Known rows, with every way that one mark hangs from another:
tataguz[ritut[guzuv]]: [-0.73  1.55 -0.74 -0.92 -0.63  0.42  0.96  1.17  0.93  2.79  1.33 -0.33
 -0.12 -1.33  0.83  1.15 -0.87 -1.85 -2.25 -0.39  1.42 -2.66  0.49 -0.89
 -0.72  1.76  0.60 -0.64 -0.83]
gopo[kariz[bege desukeg[tasozor] lukof]]: [ 1.18  1.77 -0.40  0.89 -1.88  0.56  1.04  1.65  0.05 -0.81  1.55 -3.07
  1.69 -0.42  1.02  2.97 -2.04  1.05 -0.43  0.18 -0.65 -1.79  1.42 -1.35
 -0.81 -0.33  0.85  0.85 -1.26]
sufav[kariz[desukeg]]: [ 0.84 -1.36 -0.02 -0.15  1.05  1.73 -0.13  1.39  1.01  0.28  2.03 -0.90
  0.80 -0.53 -0.36  2.12 -0.98  0.05 -0.89  0.19 -0.48 -2.63 -0.63 -2.34
  0.93  0.23  0.90  0.20  0.99]
sufav[kariz[desukeg gopo[tasozor] lukof]]: [ 0.15 -0.23 -0.11 -0.64 -1.07  1.29  0.58  1.97  0.30 -1.32  0.98 -1.42
  1.27 -0.59  1.14  1.00 -3.14  0.03 -0.76  0.00 -0.06 -1.58  1.40 -2.14
  0.60  0.73  0.78 -0.56  0.37]
tataguz[ritut[guzuv[pokup[difa]]]]: [-0.43  1.86 -0.22 -0.87 -0.84  0.37  1.20  1.54  1.05  3.26  1.67 -0.89
  1.42 -1.34  1.00  1.22 -0.91 -2.13 -1.60 -0.78  1.31 -3.03  0.84 -1.02
 -0.19  2.29  1.31 -0.97 -1.59]
gopo[kariz[bege lukof] tasozor[desukeg]]: [-0.74  1.92 -1.73  0.37 -2.89 -0.17  0.61  2.18  1.04  0.77  1.18 -1.32
  0.86 -1.14  0.24  2.39 -1.84  1.02 -0.51 -1.03 -0.08 -2.01  2.78 -0.56
 -0.84  0.49  0.62  0.23 -0.93]
tasozor[gopo[kariz]]: [-0.47  2.93 -0.67 -0.97  0.27  2.14  0.90  1.13  0.08  1.14 -0.01 -1.14
  0.11  0.80  0.35 -0.20  0.53  0.51 -0.19 -1.27  0.52 -2.41  0.69 -2.68
  0.57 -0.97 -0.52 -1.58  0.23]
desukeg[kariz[bege gopo] tasozor]: [ 0.37  2.38  0.32  0.71 -1.16 -0.08  1.77  1.22  0.02 -0.50 -0.43 -4.03
  1.00 -1.81  1.64  3.19 -1.75  0.36  0.04 -1.09  0.11 -1.97 -0.43 -1.51
 -2.28 -0.27  0.32 -0.67  1.48]
lukof[kariz[desukeg[tasozor]]]: [ 0.03 -1.41  0.08  0.40  0.90  1.67  0.64  1.61 -0.33 -0.47  1.96 -3.10
  0.57  0.41 -0.19  2.87 -0.35  0.30 -0.13  0.00 -0.02 -1.18 -0.22 -1.81
  0.04  0.01 -1.19  0.67  0.72]
lukof[kariz]: [-0.50 -0.76 -0.36 -0.16  0.72  1.52 -0.01  0.90 -0.53  0.27  1.25 -2.05
 -0.35  0.49  0.02  1.96 -0.72  0.40  0.38  0.00 -0.36 -2.55 -0.69 -2.03
  0.78 -0.42 -1.36 -0.11  0.49]
guzuv[pokup ritut]: [ 1.09  0.64 -0.83 -0.17 -0.31  1.92  2.24  2.18  2.79  2.45  3.27 -0.94
  3.07  0.76  1.24  1.06 -0.53 -2.32  0.03 -1.09  1.21 -3.78 -0.44 -2.45
  1.17  1.46  0.19 -1.38 -0.17]
lukof[kariz[bege desukeg gopo[tasozor]]]: [-0.68  0.29  0.19  0.24  0.63  1.19  2.16  1.81 -0.40 -1.64  0.58 -2.64
  0.94  0.11  0.97  0.83 -2.92  0.61  0.42 -1.41 -0.10 -0.73  0.96 -2.34
 -0.24  0.58 -1.06 -0.24  0.32]
guzuv[ritut]: [ 0.36  0.62 -0.98 -0.12 -0.25  1.01  1.19  1.61  2.80  2.04  2.10 -0.48
  1.09  0.04  0.89  1.01 -0.95 -1.47 -0.51 -0.39  0.95 -2.89 -0.31 -2.03
  0.14  0.54 -0.28 -0.55  0.68]
gopo[tasozor]: [-1.52  0.42  0.07  0.16 -1.33  0.34  0.93  2.44  0.72  2.53  0.87 -0.23
 -0.33 -1.14 -0.30  1.56 -1.65 -1.02  0.05 -0.10  1.52 -2.16  1.64 -0.68
  0.02  0.11 -0.17 -1.66  1.09]
guzuv[pokup[difa] ritut]: [ 1.08  1.33  0.21 -0.13 -0.66  0.98  1.71  2.50  3.04  3.04  2.87 -1.55
  4.16  0.10  1.20  1.22 -0.96 -2.03  0.69 -1.23  0.68 -3.65  0.41 -2.33
  1.31  1.65  1.08 -1.22 -0.84]
ritut[tataguz]: [ 0.08  0.33 -0.62 -0.32  0.98  1.28 -0.50  0.74  0.72  1.31  0.49 -0.87
 -0.65 -0.91 -0.21  0.33 -0.04 -1.28  0.20 -0.92  0.63 -1.19  0.75 -3.53
  0.54  0.15 -0.29 -2.32  1.02]
ritut[guzuv[bege] tataguz]: [-0.30  2.14 -1.64 -1.88  0.75  1.71  0.31  0.25  2.41  1.49  1.14 -2.34
  0.85 -1.03  0.68 -0.49  1.11 -0.96 -0.59 -1.98 -0.74 -1.18  0.90 -3.45
  0.18  2.12  1.48 -2.60  1.14]
sufav[kariz[bege desukeg[tasozor] gopo]]: [ 0.92  0.28  0.40  0.01  0.14  0.82  1.62  1.50  0.99 -1.15  0.47 -3.37
  1.62 -1.72  1.01  1.41 -2.31  0.30 -0.73 -1.15 -0.27 -1.90  0.08 -2.47
 -0.41  0.15  1.16 -0.35  0.68]
desukeg[kariz]: [ 0.36  0.71 -0.35  0.22  0.22  1.17 -0.31  0.88 -0.22  0.99  1.36 -0.22
 -0.01  0.11  0.26  3.14 -0.84  0.13  0.20  0.19 -0.47 -2.92 -1.38 -1.89
 -0.13 -0.12  0.06 -0.28  1.45]
desukeg[tasozor[gopo[kariz[bege lukof]]]]: [ 0.06  2.50 -0.22 -0.13 -2.15  0.70  1.48  1.55  0.64  0.58 -0.31 -4.15
  0.64 -1.10  1.07  1.64  0.03  0.23 -0.51 -0.78  0.98 -1.94  1.17 -1.26
 -1.16 -0.89  0.09 -1.36  0.07]
gopo[kariz[desukeg]]: [ 0.36  1.12 -0.33  0.49  1.08  1.59  0.42  1.62 -0.39  0.81  2.38 -0.82
  0.97  0.83 -0.58  2.44 -0.59  0.63 -0.16 -0.05 -0.49 -2.13  0.56 -2.10
  0.62 -0.62 -0.01  0.79 -0.04]
gopo[kariz[desukeg] tasozor]: [-1.47  1.12 -0.02  0.57 -0.09  0.60  1.23  2.64  0.09  1.36  2.08 -0.29
  1.02 -0.34 -1.12  2.68 -1.52  0.62 -0.72 -0.19  0.50 -1.73  2.37 -1.18
  0.05 -0.01 -0.32  0.52  0.47]
guzuv[pokup]: [ 1.06  0.44 -0.06  0.08 -0.21  2.26  1.20  1.92  0.31  2.42  2.27 -1.25
  1.66  0.78  0.62  1.50 -0.34 -1.86  1.22 -0.71  0.83 -3.47 -0.31 -2.08
  1.61  0.46  0.49 -2.24 -0.26]
desukeg[kariz[bege gopo]]: [ 0.48  2.45 -0.12  0.26 -0.07  0.82  1.20  0.79 -0.33 -0.42 -0.02 -1.38
  0.65 -0.39  1.65  1.70 -2.52  0.37  0.68 -1.14 -0.68 -2.53 -0.88 -2.47
 -0.87  0.05  0.28 -0.92  0.96]
tataguz[ritut[guzuv[bege]]]: [-0.48  1.88 -1.37 -0.95 -0.58  1.07  1.62  1.07  1.45  2.76  1.28 -0.88
  0.70 -0.73  1.07  0.93 -0.53 -1.46 -2.36 -0.89  0.82 -3.03  0.46 -0.58
 -0.82  1.87  0.98 -0.66 -0.78]
kariz[bege desukeg[tasozor] gopo lukof]: [ 1.98  1.85  0.30  0.68 -2.83  1.00  2.52  2.37  0.12 -2.57 -0.06 -4.13
  2.13 -0.39  3.28  0.67 -3.91 -0.69  0.61 -0.76  0.34  0.33  2.15 -1.55
 -1.50  0.67  1.11 -1.38 -0.92]

Rows:
[-0.12 -0.89  0.02  0.02  0.97  1.95  0.89  1.63 -0.22 -0.69  1.49 -3.15
  0.58  0.68  0.04  2.16  0.05  0.41 -0.27 -0.44  0.22 -0.97 -0.02 -2.13
  0.02  0.02 -1.24  0.20  0.73]
lukof[kariz[desukeg[tasozor[gopo]]]]
[-1.64  1.25 -1.44  0.21 -0.54  0.40  0.24  2.41  0.75  2.31  1.80 -0.38
  0.34 -0.57 -1.37  2.58 -0.04  0.61 -0.55 -1.15  0.47 -2.13  2.13 -0.94
 -0.04 -0.03 -0.21  0.30  0.52]
gopo[kariz tasozor[desukeg]]
[ 0.22  2.14 -1.48 -1.87  0.68  2.29  1.02  0.64  2.43  1.75  1.95 -2.66
  2.31 -0.40  0.94 -0.40  1.32 -1.52 -0.23 -2.48 -0.49 -1.80  0.85 -3.80
  0.89  2.75  1.74 -3.20  0.54]
ritut[guzuv[bege pokup] tataguz]
[ 0.54  1.85 -0.54 -0.23 -1.25  1.38  0.00  0.97 -1.08 -0.83  0.39 -0.94
  0.54  0.61  2.02  1.96 -2.49  0.12  0.66  0.13 -0.59 -2.12 -0.20 -2.11
 -0.16  0.15  0.07 -0.90  0.67]
desukeg[kariz[gopo lukof]]
[-0.16  2.25 -0.82 -0.91 -0.81  1.08  1.91  1.51  1.63  3.26  1.67 -1.42
  2.21 -0.73  1.20  0.99 -0.61 -1.73 -1.79 -1.23  0.70 -3.40  0.78 -0.74
 -0.29  2.44  1.57 -0.93 -1.50]
tataguz[ritut[guzuv[bege pokup[difa]]]]
[ 1.76  0.28  0.52  1.34 -0.70  0.71  2.13  2.26  1.37  0.10  1.31 -3.11
  1.49 -1.10  0.79  2.36 -1.47 -0.62  0.00 -0.68  0.52 -0.77  0.50 -1.27
 -1.50  0.38  1.12 -0.45  0.13]
kariz[bege desukeg[tasozor]]
[ 1.39  1.04 -1.97  0.01 -0.82  1.53 -0.39  1.50  0.74  0.03  1.13 -1.04
  0.51  0.57  1.12  1.77 -0.48 -0.09  0.62 -1.55 -0.63 -1.36 -0.22 -1.81
 -0.71  0.88  0.83 -0.58  0.36]
tasozor[desukeg[kariz[bege gopo lukof]]]
[-0.11  1.63 -0.67 -1.82  0.64  1.36  0.04  0.73  1.62  1.76  2.04 -1.89
  1.09 -1.31  0.58 -0.15  0.91 -2.12  0.09 -1.71  0.26 -1.25  0.91 -4.12
  0.99  2.58  1.32 -3.16  0.51]
ritut[guzuv[pokup] tataguz]
[ 0.42  0.45 -0.38 -0.97 -1.17  1.26 -0.14  0.89  0.07 -0.84  0.22 -1.94
  0.54 -0.65  1.66  0.73 -2.65  0.05 -0.26  0.08 -0.49 -2.93  0.34 -2.40
  0.89 -0.14  0.71 -1.05  0.16]
sufav[kariz[gopo lukof]]
[ 0.17  0.23  0.31  0.38  0.57  1.21  2.04  1.56 -0.42 -1.89  0.54 -4.20
  1.16 -0.06  1.21  1.44 -2.07  0.63  0.41 -1.28 -0.26 -0.74  0.27 -2.30
 -0.65  0.09 -0.91  0.03  0.29]
lukof[kariz[bege desukeg[tasozor] gopo]]
[-1.62  1.85 -0.67  0.08 -2.62 -0.01  0.46  2.03 -0.28  1.10  1.13 -0.86
  0.48 -0.79  0.18  2.49 -2.42  0.75 -0.52  0.52  0.32 -2.61  2.76 -0.70
  0.04 -0.35 -0.14 -0.08 -0.43]
gopo[kariz[lukof] tasozor]
[ 1.58  2.01 -0.97 -0.18 -0.54  2.43  3.15  2.29  4.18  3.02  2.73 -2.72
  5.82  1.29  1.67  0.77 -0.32 -1.23  0.28 -2.25 -0.47 -4.44  0.39 -1.89
  1.07  1.85  1.74 -1.21 -0.82]
guzuv[bege pokup[difa] ritut]
[ 0.55  0.41 -0.05 -0.29 -1.67  0.77  1.37  1.83  0.78 -1.89  0.42 -2.07
  1.59 -1.30  1.79  0.81 -4.03  0.40 -0.69 -0.55 -0.42 -1.74  1.38 -2.16
 -0.10  0.93  1.29 -0.65 -0.20]
sufav[kariz[bege desukeg gopo[tasozor] lukof]]
[ 1.61  0.29 -2.15  0.27 -1.03  1.39 -0.86  1.44  1.24  0.62  1.70 -0.70
  0.34  0.27  0.67  2.65  0.08 -0.05  0.31 -1.01 -0.68 -1.78 -0.56 -1.45
 -0.71  0.90  1.03 -0.19  0.32]
tasozor[desukeg[kariz[bege lukof]]]
[ 1.35  1.35 -2.36 -0.54  0.55  3.25  3.21  1.52  4.18  1.88  2.73 -2.16
  4.50  1.28  1.51 -0.02  0.55 -1.67 -0.69 -2.88  0.13 -3.59  0.19 -3.42
  0.97  2.09  0.61 -1.97  0.11]
guzuv[bege pokup ritut[tataguz]]
[ 1.77 -0.50 -0.05  0.69 -2.42  1.54  0.54  2.51  0.32 -0.48  1.92 -2.53
  1.25  0.26  1.37  2.74 -1.45 -1.04 -0.09  1.12  0.68 -0.34  1.37 -0.85
 -0.51  0.52  0.84 -0.42 -0.26]
kariz[desukeg[tasozor] lukof]
[ 0.18  2.12 -2.21 -1.05  0.76  2.73 -0.05  1.75  1.18  1.52  0.89 -0.78
  0.15  1.42 -0.45 -0.01  2.63  0.32 -0.23 -2.60  0.36 -1.46  0.67 -2.52
  0.35 -0.06 -0.15 -1.02  0.36]
tasozor[desukeg gopo[kariz]]
[-1.08  0.02 -1.12  0.22 -0.78  0.69  0.09  2.53  1.24  2.32  1.59  0.22
 -0.15 -0.63 -0.75  2.54 -0.27 -0.52 -0.18 -0.99  0.95 -1.63  1.01 -0.75
 -0.47  0.92  0.10 -0.77  1.54]
gopo[tasozor[desukeg[kariz]]]
[ 0.27  0.22  0.12  0.19  1.20  1.70  1.76  1.30 -0.65 -1.85  0.75 -2.89
  0.94  0.63  1.22  0.67 -2.49  0.58  0.67 -1.30 -0.60 -0.94  0.05 -2.78
  0.06  0.30 -0.95 -0.09  0.04]
lukof[kariz[bege desukeg gopo]]
[ 0.64  1.33  0.10  1.01 -1.44 -0.27  1.03  1.10  0.66  0.37  0.44 -3.65
  0.77 -2.07  0.89  4.41 -0.90  0.47 -0.44 -0.28 -0.01 -2.51 -0.91 -0.99
 -2.28 -0.28  0.63 -0.09  1.30]
desukeg[kariz[bege] tasozor]
[ 1.36  1.96 -1.36 -0.48  0.14  2.30  2.75  1.92  4.45  2.52  2.35 -2.80
  5.63  0.64  1.39  0.01  0.11 -1.38  0.04 -2.92 -0.39 -3.38  1.03 -3.35
  1.11  2.33  1.52 -1.82 -0.53]
guzuv[bege pokup[difa] ritut[tataguz]]
[ 0.57  2.94 -0.74 -0.60 -0.88  2.08  1.36  1.46  0.28 -0.48  0.12 -1.53
  1.02  0.91  1.34 -0.18 -0.76  0.74 -0.22 -1.18  0.06 -1.58  1.26 -2.64
  0.06 -0.21  0.20 -1.18 -0.78]
tasozor[gopo[kariz[bege desukeg lukof]]]
[ 1.57  0.28 -0.21  0.15 -2.39  2.01  0.89  2.50  0.43 -0.79  1.27 -2.62
  1.26  0.60  1.59  1.67 -0.94 -0.92 -0.26  0.46  1.00  0.01  1.60 -1.23
 -0.51  0.59  0.59 -1.11 -0.25]
kariz[desukeg[tasozor[gopo]] lukof]
[ 0.88  1.06 -0.38 -0.64 -1.79  0.65  0.61  0.74  0.56 -1.39 -0.33 -2.66
  0.94 -1.49  2.27  0.49 -3.52  0.42 -0.21 -0.42 -0.86 -3.06  0.32 -2.37
  0.24  0.01  1.20 -1.09 -0.41]
sufav[kariz[bege gopo lukof]]
[-1.03  1.54 -0.49 -0.39 -0.27  1.21  1.19  2.51  0.32  1.31  0.16 -0.88
  0.09 -0.05  0.56 -0.08 -1.49 -1.23  0.88 -1.85  1.30 -1.04  1.78 -1.65
  0.08  0.28 -0.39 -2.25  1.24]
kariz[gopo[tasozor[desukeg]]]
[ 0.68  1.31 -2.47 -0.52  0.58  2.36  2.19  0.99  4.19  1.51  1.54 -1.70
  2.51  0.57  1.06 -0.14  0.17 -0.86 -1.23 -2.16 -0.16 -2.69  0.33 -2.94
 -0.03  1.18  0.18 -1.13  1.04]
guzuv[bege ritut[tataguz]]
[ 0.24  2.62 -0.82 -1.87  0.46  1.70  0.69  0.88  2.55  2.21  1.67 -3.10
  3.04 -0.93  0.86 -0.35  1.01 -1.33  0.26 -2.54 -0.88 -1.72  1.39 -3.70
  1.00  2.88  2.38 -3.03  0.08]
ritut[guzuv[bege pokup[difa]] tataguz]
[ 0.18  1.04  0.06 -0.05 -2.06  1.68  1.62  3.10 -0.54 -1.32  0.77 -0.96
  1.35  0.93  2.06  0.13 -3.88 -1.10  0.64 -0.21  0.96  0.45  3.10 -1.60
  0.09  1.07  0.14 -1.61 -0.05]
kariz[desukeg gopo[tasozor] lukof]
[ 0.32 -0.32  0.02  0.35  0.36  1.44  1.63  1.46  0.30 -1.25  0.93 -3.80
  0.94 -0.08  0.68  1.92 -0.85  0.78 -0.20 -0.94 -0.10 -1.09 -0.06 -2.12
 -0.70  0.18 -0.73  0.17  0.15]
lukof[kariz[bege desukeg[tasozor[gopo]]]]
[ 1.34  1.79  0.84  0.87 -0.30  1.00  3.11  2.38  0.47 -1.15  0.11 -3.72
  1.78 -0.68  1.84  0.65 -2.70 -0.79  0.65 -1.82  0.69  0.01  1.22 -1.99
 -1.40  0.26  0.66 -1.27  0.33]
kariz[bege desukeg[tasozor] gopo]
[-0.15  2.14  0.03 -1.79  0.36  0.70 -0.36  0.99  1.77  2.15  1.72 -2.26
  1.87 -1.81  0.52 -0.03  0.60 -1.92  0.58 -1.82 -0.08 -1.16  1.45 -4.02
  1.16  2.71  1.97 -3.02  0.04]
ritut[guzuv[pokup[difa]] tataguz]
[-0.20  2.18 -0.21 -0.26 -1.88  0.97  1.08  1.64  0.42  0.82 -0.08 -3.83
  0.45 -0.70  0.82  1.74  0.53  0.02 -0.53 -0.56  1.21 -1.89  1.17 -1.33
 -0.76 -1.00 -0.18 -1.32  0.40]
desukeg[tasozor[gopo[kariz[lukof]]]]
[-0.17 -0.33  0.04 -0.11  1.72  2.27  1.01  1.51 -1.08 -1.31  1.27 -2.27
  0.62  1.46  0.61  0.95 -1.58  0.23  0.66 -0.73 -0.30 -0.89  0.12 -2.83
  0.76  0.13 -1.43 -0.01  0.68]
lukof[kariz[desukeg gopo]]
[ 1.36  0.31  0.07 -0.10 -1.62  0.78  1.17  1.45  0.79 -2.17  0.37 -3.63
  1.82 -1.46  2.03  1.40 -3.17  0.36 -0.78 -0.46 -0.54 -1.66  0.75 -2.14
 -0.51  0.43  1.42 -0.34 -0.17]
sufav[kariz[bege desukeg[tasozor] gopo lukof]]
[-0.37  1.62 -0.96 -0.58 -2.84  1.18  0.73  2.52 -0.05 -0.07  0.03 -1.25
  0.35  0.28  2.00 -0.04 -2.77 -1.10  0.84 -0.83  1.01 -0.66  2.70 -1.23
  0.01  0.65  0.09 -2.28  0.03]
kariz[gopo[tasozor[desukeg]] lukof]
